Known rows, with every step that occurs:
vufab-lezem-kezo: [-14  -1 -10  18  19 -14  21  10   7  12 -14  33  -9  19 -11  17  -5  -3
 -17   7  19 -12  16   8 -15   7 -16 -23  -4  10 -18  27   2 -15 -36  10
  -1 -12  23 -23 -17 -28   9  -8  32 -26  14  27]
deni-vufab: [-19   4 -16  10  18  -1  15  18   7   8 -13  44   2  18  15  14   4  -3
 -11   4  -4   3  35   5  -3 -18 -11 -32  18   9 -27   7  -9 -19 -43   4
  16 -19  12 -19 -24 -45  -2 -35  30   2 -16  21]
kezo-deni-leni-lezem: [ -1  12 -42   2  10  -9   5   5  22   6 -19  94  -4   6   9  11   9  11
 -18  17  15  -3  -1   1   5   8 -22 -26  10 -10   9  20 -12 -19 -25   0
   3 -25  10 -18 -12 -20  12 -38  13   6 -14   9]
ganava-mapav-leni-lezem-kezo-deni-vufab: [ -3   4 -44  19   1  -7  30 -20  10  14 -24  63   6  22  73   8  -2  38
 -19   1   1   4 -24   8   8 -35 -31 -27  43  -3   4  25  -2 -21 -18  -3
  19  -6  11 -17 -14 -27  -3 -27  28  23 -19   7]
lezem-kezo: [-15  -3   2  13  15  -9  17   5   6   4 -15  36  -2  14  -1  17  -8   7
 -21  11  16   2 -15   7  -4 -10 -24 -26  26  10 -47  19  -1 -23 -37  12
   7 -10  21 -17  -7 -35  10 -11  37 -13  11  23]
leni-mapav-vufab-lezem: [-15   2 -31  15  14 -17  10  -4  20  17 -19 -16  -5  25  -4  28   5  10
 -33  18  17   1  37  -7  12  -6 -20 -28  25 -20 -28  22 -12 -15 -42  -5
   4  -6  14 -38 -19 -17  -3 -19  12  -3  -7  19]
ganava-mapav-kezo-deni-leni-lezem: [ -6  10 -62  14   3 -15  29 -24  13  19 -22  49  -1  19  62  19   3  27
 -22   6 -12   0  11   1  14 -28 -32 -28  34  -7  -7  21 -12 -22 -14  -6
   7  -5  11 -14  -5 -24   7 -21  22  24 -11   9]
ganava-deni-vufab-bagof-kezo-lezem: [-15  12 -27  11  -8 -24  28   2   4  21  -5  70  -3  29  30  19  -4   2
 -18  -6  -9  -9  25   6  -6 -27  -9 -22   1   8  23  10   5 -18 -39   4
   2 -13  11 -21 -12 -35  -8 -22  26   3 -12  27]
ganava-lezem: [-28  12 -21   7  20 -14  21   9  -1   6 -12  52  -3  20   8  21   2   8
 -16  10  14  -1  45   3   9 -60 -20 -31   2  -8 -54  16  14 -20 -33   4
   9 -13   6 -27   7 -36   7 -24  10   7  16  30]
mapav-vufab-deni-leni: [-17   1 -45  -1  14 -16  20   6  20  18 -14  19  -4  16  -9  30  -6  -3
 -11   8 -14 -11  51 -19  11 -18 -14 -19  34  -6  17   0 -16 -17 -28  -1
  -4  -9   9 -23 -28 -24   5 -34  32 -18  -8  18]
mapav-vufab-lezem-kezo-deni: [ -1   2 -36  11  -6 -19  20  -8  12  14 -15  31  -6  15 -20  26  -5  -8
 -26  13  10 -11 -16   6   9   9 -18 -22  19  -7   7  23  -5 -18 -25   1
   1  -9  18 -21  -8 -15   1 -14  22 -14   5  12]
mapav-kezo-deni-vufab: [-18   5 -47   7  -4  -5  27 -12   8  14 -16  55  -7   7  20  21   3  -6
 -15  12 -16  -2 -23  11   8  -7 -20 -29  21  -5   1  14 -13 -18 -19  -3
  16 -14  17  -8 -15 -32   6 -25  24   8 -15  21]
bagof-leni-mapav-kezo-deni-vufab-lezem: [ -8   1 -49  27  -6 -10  24  -2  15  21 -22  52  -9  18  10   8   7  -4
 -24  10   2 -12  -8 -10 -11  24 -16 -24  -4  -2  16  26 -11 -11 -32 -14
   8 -12  14 -25 -14 -25  -7 -25   7   2 -13  21]
deni-vufab-bagof-kezo-lezem: [-13   7 -20  26  -3  -7  20  14  10  19 -10  52  -4  14  12   9   0  -6
 -13  -5 -15  -6  17  -4  -9  -1 -10 -22 -14  15  12  17  -5  -7 -41   3
   1 -17  13 -22 -12 -36  -4 -27  14   1 -17  30]
mapav-leni-lezem: [-22   4 -37   9  25 -18  27   4  18  18 -25  21 -10  13  33  25   1  27
 -17  24   3   5  10 -10  12 -59 -26 -30  41 -23 -24  29   2  -4 -25   2
   8 -10  17 -27 -24 -24  18 -20  17   4  -2  30]
ganava-lezem-kezo-deni-leni-mapav: [ -9   8 -19  13  -8   1  10  -9   3   1 -18 104   3  19   5   3  -1  23
 -19   4  30   2 -14   8  -3   3 -28 -20   2  -3 -18  21   5 -29 -25  -2
   8 -12   7 -20   7 -29   4 -26  15  19   2  13]
bagof-leni: [-14   3 -23  14  26 -20  21  23   9  13 -17  35  -7  15   4  18  -2  -8
 -23  15   4 -10  11 -17  -6 -22 -18 -26  12   5 -36  17  -1 -17 -45  -1
   4 -14  12 -24   1 -35   2 -28  20 -15  17  27]
deni-kezo: [-29   7 -23  13  19 -13  15  13  10  17 -17  39  -2  13  18  14   2  -6
 -12  -2   1   1  38   2  -7 -19 -14 -29  18  14 -17   8  -8 -17 -33   5
  13 -24  22 -18 -25 -40  14 -19  37  -1   2  18]
deni-kezo-lezem: [-19  11 -32  15   0 -18  17  10  17  17 -21  58  -1   4  22  14   4   2
 -21  -5   3  -1  29   1  -9 -29 -12 -27   4  19 -29  14  -4 -15 -30   9
   6 -26  20 -20  -6 -37  18 -21  31   8  -4  10]
lezem-kezo-deni: [ -7   1 -17   8   8  -9  11  -9  10  -2 -13  80  -1   5  -4  12  -4   5
 -26  12  21  -3 -55  11   4  13 -27 -23  15   3 -22  23   1 -27 -27   8
   9 -15  18 -13   5 -26  10 -20  33 -12   6  17]
leni-lezem-kezo-deni-vufab-mapav: [ 13  -1 -22  28   5   0   9  -7  20   9 -17  80   2  19  27   0   3  19
 -21  10  26  -2 -20  15  -1  27 -22 -29   7  -2   8  30  -8 -20 -25   8
   8 -20  13 -16 -27 -25   2 -26  19   0 -21  19]
ganava-bagof: [-35  13  -7   0  26 -18  26  -7  -2   9  -9  25   1  17   9  25  -1   9
 -24   9   5  -4  33  10  16 -34 -31 -33  23 -10 -38  11   9 -21 -31   8
  16  -3  11 -29   0 -29  -1 -20  23   4   2  38]
lezem-kezo-deni-leni-mapav-vufab-bagof: [ -4  -4 -33  13  -6  -3   6 -18  15  11 -14  50   0  13 -13  12  -7  15
 -23   6   5   1 -47  -7   5  42 -30 -14  32  -7  32  19 -20 -25 -21  -3
  -2  -4  18 -18 -11 -18   2 -25  29  -5 -15   7]
mapav-vufab-deni-leni-lezem-kezo: [  2  -6 -29   7  -6 -15  18  -3  26  18 -19  27  -5  16   1  24  -7  23
 -11   7   0  -6  30 -11  12 -11 -16 -20  39  -5  19  10 -14 -16 -25   1
  -2  -8  12 -20 -36 -16   6 -25  24 -10 -15  16]
lezem-kezo-deni-leni-mapav-vufab: [  4  -1 -27  12 -11  -5   5 -12  15   6 -19  56   2  12  -9  12  -4  14
 -26   8  15   5 -48   4   7  27 -31 -18  38  -4   2  17 -20 -29 -28  -4
   7  -7  13 -16 -10 -22   2 -27  29   6 -12  -1]
kezo-deni: [-19  11 -41   2  21 -14   7  -4  16   0 -12  76  -2   4   1  19   4  -5
 -27  19  15  -7 -21   2  13   0 -26 -28   6  -9 -24  19  -3 -23 -29   4
   7 -22  12 -19   9 -23  13 -30  22 -10   4  18]

Rows:
[ -7  11 -37  20   6 -13  13   6  18  19 -13  77 -11  11   5   9   1   5
 -14   7   2 -12  -2 -15  -2  28 -22 -20  -8  -5  45  27  -7  -7 -29  -1
  -9 -19  11 -19 -13 -17   8 -25   2  -5  -7  32]  vufab-bagof-kezo-deni-leni-lezem
[ -5  -7 -25  29  18   0  27   4   8  24 -21  33   0  28  42   6  -6  14
  -9   7   0   2  11   5  -9  -7 -20 -27  35  -2  12  24  -6 -10 -24   5
  11  -8  15 -18 -53 -38   2 -24  30  -1 -15  30]  deni-vufab-mapav-leni-lezem-kezo
[-17   9 -62  17   1 -11  34 -21   4  20 -16  43  -1  24  43  17   2   0
 -20   0 -16 -10  23  11   2  -7 -22 -28   8   2   7  16  -5 -19 -19  -4
  12  -7  12 -16  -8 -30  -4 -19  31  11 -14  13]  ganava-mapav-kezo-deni-vufab-lezem
[-25   6 -45  12   7 -20  16  -1  30  17 -16  67  -3   6  14  12   2   2
 -17  -6   5 -16  47 -12  -5 -12 -11 -21 -11  16   6   8  -2 -13 -25  10
  -1 -25  16 -23 -13 -26  19 -22  35 -20  -7  23]  vufab-deni-kezo-lezem
[  0  -1 -18  16  -3   0   9 -10  19   8 -12  81   0   9  22   4   2  27
 -15   7  17  -2 -36   6   4  21 -20 -27   2  -2  28  27  -9 -15 -22   8
   7 -19  18 -18 -19 -20   1 -23  16  -1 -25  23]  leni-lezem-kezo-deni-vufab-bagof
[-17  -3 -39  30  -8  -7  25  -4  12  26 -17  29  -5  15  21  12  -1   9
 -19   1 -17  -5   0 -21  -8  -1 -16 -22   0   5  17  20 -16  -8 -29  -6
   2  -5  18 -25 -13 -32  -7 -25  15   5 -26  30]  deni-vufab-bagof-leni-mapav-kezo-lezem
[ -2   2 -29  18   5  -5   8  -4  16   6 -17  77  -5  17 -17   5   0   1
 -20   5  29  -9 -16   3 -17  59 -23 -17 -11   3  18  27  -7 -20 -28   1
  -4 -15  17 -23 -14 -23   8 -20  25 -10  -3   9]  vufab-lezem-kezo-deni-leni-mapav
[-23   2 -23  10   9 -15  18   2   7  20  -8  51   2  37  33  14  -2  10
 -20   0   0  -6  23 -11  -2 -11 -14 -23  16  -2  26   6  -6 -23 -42  -5
   7  -6  12 -30 -24 -34 -17 -27  30  -1 -18  28]  ganava-deni-vufab-bagof-leni-mapav
[-10   4 -30  13 -14  -3  11 -18   3  11 -13  76   2  22   1  10  -7  21
 -19   4  14  -2 -17  -4  11   4 -27 -16  12 -14  23  18  -2 -24 -17  -5
   0  -1   9 -23   0 -19  -2 -25  13  14  -6  14]  ganava-lezem-kezo-deni-leni-mapav-vufab-bagof
[-11  -2 -30  19   8 -19  13   5  16  16 -22   1  -3  19   4  23   0   9
 -34  17  10   1  -2 -24  12 -23 -23 -26  39 -11 -42  19 -13 -18 -48 -11
   8  -4  10 -33  -7 -25  -9 -29   9   4   3  16]  bagof-leni-mapav-vufab
[ -8   0 -44  24  -7  -6  20 -10  14  17 -22  55  -6  12  18   8   5   5
 -27  13  -4  -3 -30 -13  -3   9 -23 -25  16  -2  -7  22 -15 -18 -34 -14
  17 -10  12 -20  -9 -29  -6 -29  10  12 -15  20]  bagof-leni-mapav-kezo-deni-vufab
[-25  -3 -48  22  12 -14  17 -19  15  22 -15  32 -11  11   8  15  -3   6
 -29  16   0 -11 -35 -27   5  21 -30 -19   4 -16  20  28 -11 -11 -22  -9
  -3  -4  18 -28   5 -15   4 -20  11 -13  -4  37]  vufab-bagof-leni-mapav-kezo-deni
[-26  -2 -29  15  21 -13   5 -14  18  17 -14 -22  -2  20   2  29  -1  18
 -30  16   5   5  10 -20  23 -10 -27 -26  39 -25  -8  17 -18 -16 -35  -4
   2  -3  17 -36 -12 -18  -2 -22  18  -5 -14  27]  leni-mapav-vufab-bagof
[ -2   4 -10  -1   1 -22  20   6   9  13 -14  66  -2  32  24  19  -4  29
 -13   6  13   0  21  14  -2 -32 -18 -24  35   1  -4  12  -4 -27 -31   6
   4 -10  14 -17 -32 -31   5 -15  37   9  -2  11]  ganava-deni-leni-lezem-kezo
[ -3  -7 -10  28   2  -3  19  14  11  20 -15  53  -3  19  23   4  -4  14
  -8   0   0  -6  -2 -13 -12   6 -11 -24   5  14  30  22  -9  -9 -34   3
   6 -12  18 -21 -29 -32 -10 -26  21  -6 -19  32]  deni-vufab-bagof-leni-lezem-kezo
[ -8   0 -50  24 -14 -24  15  -4  30  26 -24  30  -2  12  14  13   1  11
 -32   0   7 -11  18 -28   3  -9 -14 -19  13   6   5  14 -12 -14 -35  -9
   1 -14  11 -33  -6 -19   0 -31  14  -2  -9  10]  bagof-leni-mapav-vufab-deni-kezo-lezem
[-13  10 -40   5   9  -2   7   3  14   3 -12  90   3   8  11  11   7  -9
 -22   8   3  -4 -13  11   3   7 -17 -30   5   1   3  10  -8 -23 -32   1
  16 -26   9 -15  -8 -33   1 -41  27   2 -19  14]  kezo-deni-vufab
[-25  -5 -40  11  18  -6  19 -10  23  19 -19  20 -10  15   6  18  -2  14
 -12   6  -4  -7  41 -23  -2  12 -25 -18  18  -7  11   8 -18 -15 -26  -3
  -1  -6  13 -22 -30 -25  16 -22  28 -14 -12  29]  vufab-deni-leni-mapav-kezo
[  9   0 -23  19  -3 -17  15   3  19  10 -21  83  -6   8  16   6   0  19
 -27  18  28  -8 -49  -5   1  -1 -22 -26   8   1 -15  35   1 -18 -33   0
   5 -17  13 -19   2 -19   3 -22   9  -3   6  19]  bagof-leni-lezem-kezo-deni
[ 11   1 -16  16  -8  -2   8  -6  20   1 -19  89   2   9  30   7   6  27
 -19  10  25   6 -31  16   6   9 -20 -31  11   3  -4  26  -8 -20 -29   6
  15 -22  13 -15 -17 -23   1 -27  15  12 -22  13]  leni-lezem-kezo-deni-vufab
[-19   4 -62  24   1 -14  36 -22   2  25 -13  39  -1  22  50  12  -6   4
 -22  -3 -28 -13  -6 -13   4  -9 -25 -22  19   4  26  14  -9 -20 -16  -9
   9   1  13 -16   2 -31 -10 -25  31   6 -10  20]  ganava-mapav-kezo-deni-vufab-bagof-leni
[  0   8 -50  14  -6 -18  25 -13   5  17 -16  37   4  28  16  19  -8   5
 -25  -4  -4 -11  17   4   2   4 -22 -18  30   4  17  13  -9 -27 -21  -4
   0  -2  10 -20 -11 -23  -9 -24  39   6  -1  -7]  ganava-mapav-vufab-lezem-kezo-deni-leni
[ 17  -3 -22  23 -13  -6  15   6  18   9 -21  93  -1  10  25   0   3  17
 -22   8  17  -4 -40  -3  -7   8 -16 -27   4  10   3  28  -6 -18 -35  -1
  13 -20  11 -16 -11 -26  -6 -33   9   8 -11  14]  bagof-leni-lezem-kezo-deni-vufab
[-13   4 -36  15  -1  -8  18  -2  16  16 -25  22  -7  11  12  19   3  18
 -22   9  -5   7  13 -10  -5 -14 -25 -21  22  -1 -33  20 -21 -17 -26  -4
   1  -6  17 -21 -16 -32  13 -21  20  16 -12  11]  deni-leni-mapav-kezo-lezem
[ -1   2 -22   8   3  -2  14   3  10   1 -15  91  -1   7  -9   8  -6   0
 -17   7  12  -3 -38   8  -9  26 -24 -18  18   8  -3  16  -8 -28 -25   5
   3 -16  17  -9  -8 -31  13 -27  38  -4   1   6]  lezem-kezo-deni-leni
[-14  -3 -19  14  15 -14  30  -2  15  15 -26  25  -8  13  32  19  -6  33
 -16  18  11   7 -20  -3   7 -44 -30 -27  47 -14 -26  33   3  -8 -24   5
   9  -5  20 -20 -25 -23  15 -13  22   2   1  26]  mapav-leni-lezem-kezo
[-10   3 -30  27  -6 -21  12 -11  21  21 -18  -6  -5  16   1  25   1  17
 -36  10   9   3  -3 -18  18  -7 -26 -22  20 -12 -18  27 -10 -10 -40  -6
  -4  -4  12 -36   1 -14  -3 -18   0   5  -8  24]  leni-mapav-vufab-bagof-kezo-lezem
[ -6  -4 -37  21   7  -2  23  -8   7  13 -15  73   1  18  13   3 -11  -4
 -15   5   2  -5 -45  12 -10  23 -25 -20  26   0  23  20  -4 -20 -19   4
  12 -10  15 -12 -26 -35   6 -28  42  -8 -10  19]  lezem-kezo-deni-vufab-mapav-leni
[-14   3 -47  20  -4  -3  16 -20  16  16 -18  42  -7  15  13  15  10   4
 -23  11   7  -2  -5   5   1  27 -22 -28   4 -11  11  23 -14 -14 -24  -8
  11 -13  16 -23 -19 -22   2 -20  12   9 -21  22]  leni-mapav-kezo-deni-vufab-lezem
[-26   0 -42  17   2   0  13 -27  16  17 -15  37  -4  12  20  15   4  12
 -22  10  -6   3 -26  -7  11  20 -29 -26  14 -17  24  20 -17 -16 -21  -6
  10  -7  19 -23 -14 -22   2 -20  15   6 -31  29]  leni-mapav-kezo-deni-vufab-bagof
[-21   0 -28  14  13  -4  18   3   9  18 -22  11  -8  17  12  21   1  12
 -16  11  -6   9  20 -11  -4  -6 -27 -23  38  -4 -23  14 -22 -18 -31  -5
   4  -5  18 -19 -26 -35  12 -21  25  11  -8  20]  deni-leni-mapav-kezo
[-30  -7 -33  26  19 -14  21  -7  11  27 -16  -3 -12  19   9  18  -5  10
 -24  13  -9  -8  -8 -33   0   0 -27 -21  18 -11   2  24 -12 -10 -30  -6
  -2   1  22 -30  -8 -24   2 -13  14 -15   0  44]  vufab-bagof-leni-mapav-kezo
[  5  12 -45  21  -9 -15  13   5  16  21 -20  55  -9  18 -17  14   4 -12
 -25   7  10  -8  -1  -5  -4  37 -19 -18   5  -6  24  24 -11 -13 -42 -14
  -4 -16   6 -24 -14 -17  -2 -29   2   7  -2   9]  bagof-kezo-deni-leni-mapav-vufab-lezem
[ -5   1 -44   2   9 -19  16   2  29  19 -18  24  -5  17   2  28  -1  16
 -12  12  -5  -8  58 -22  18 -23 -14 -23  34 -13  26   7 -15 -13 -29  -1
  -1 -13   9 -25 -35 -16   5 -32  19  -7 -15  18]  mapav-vufab-deni-leni-lezem
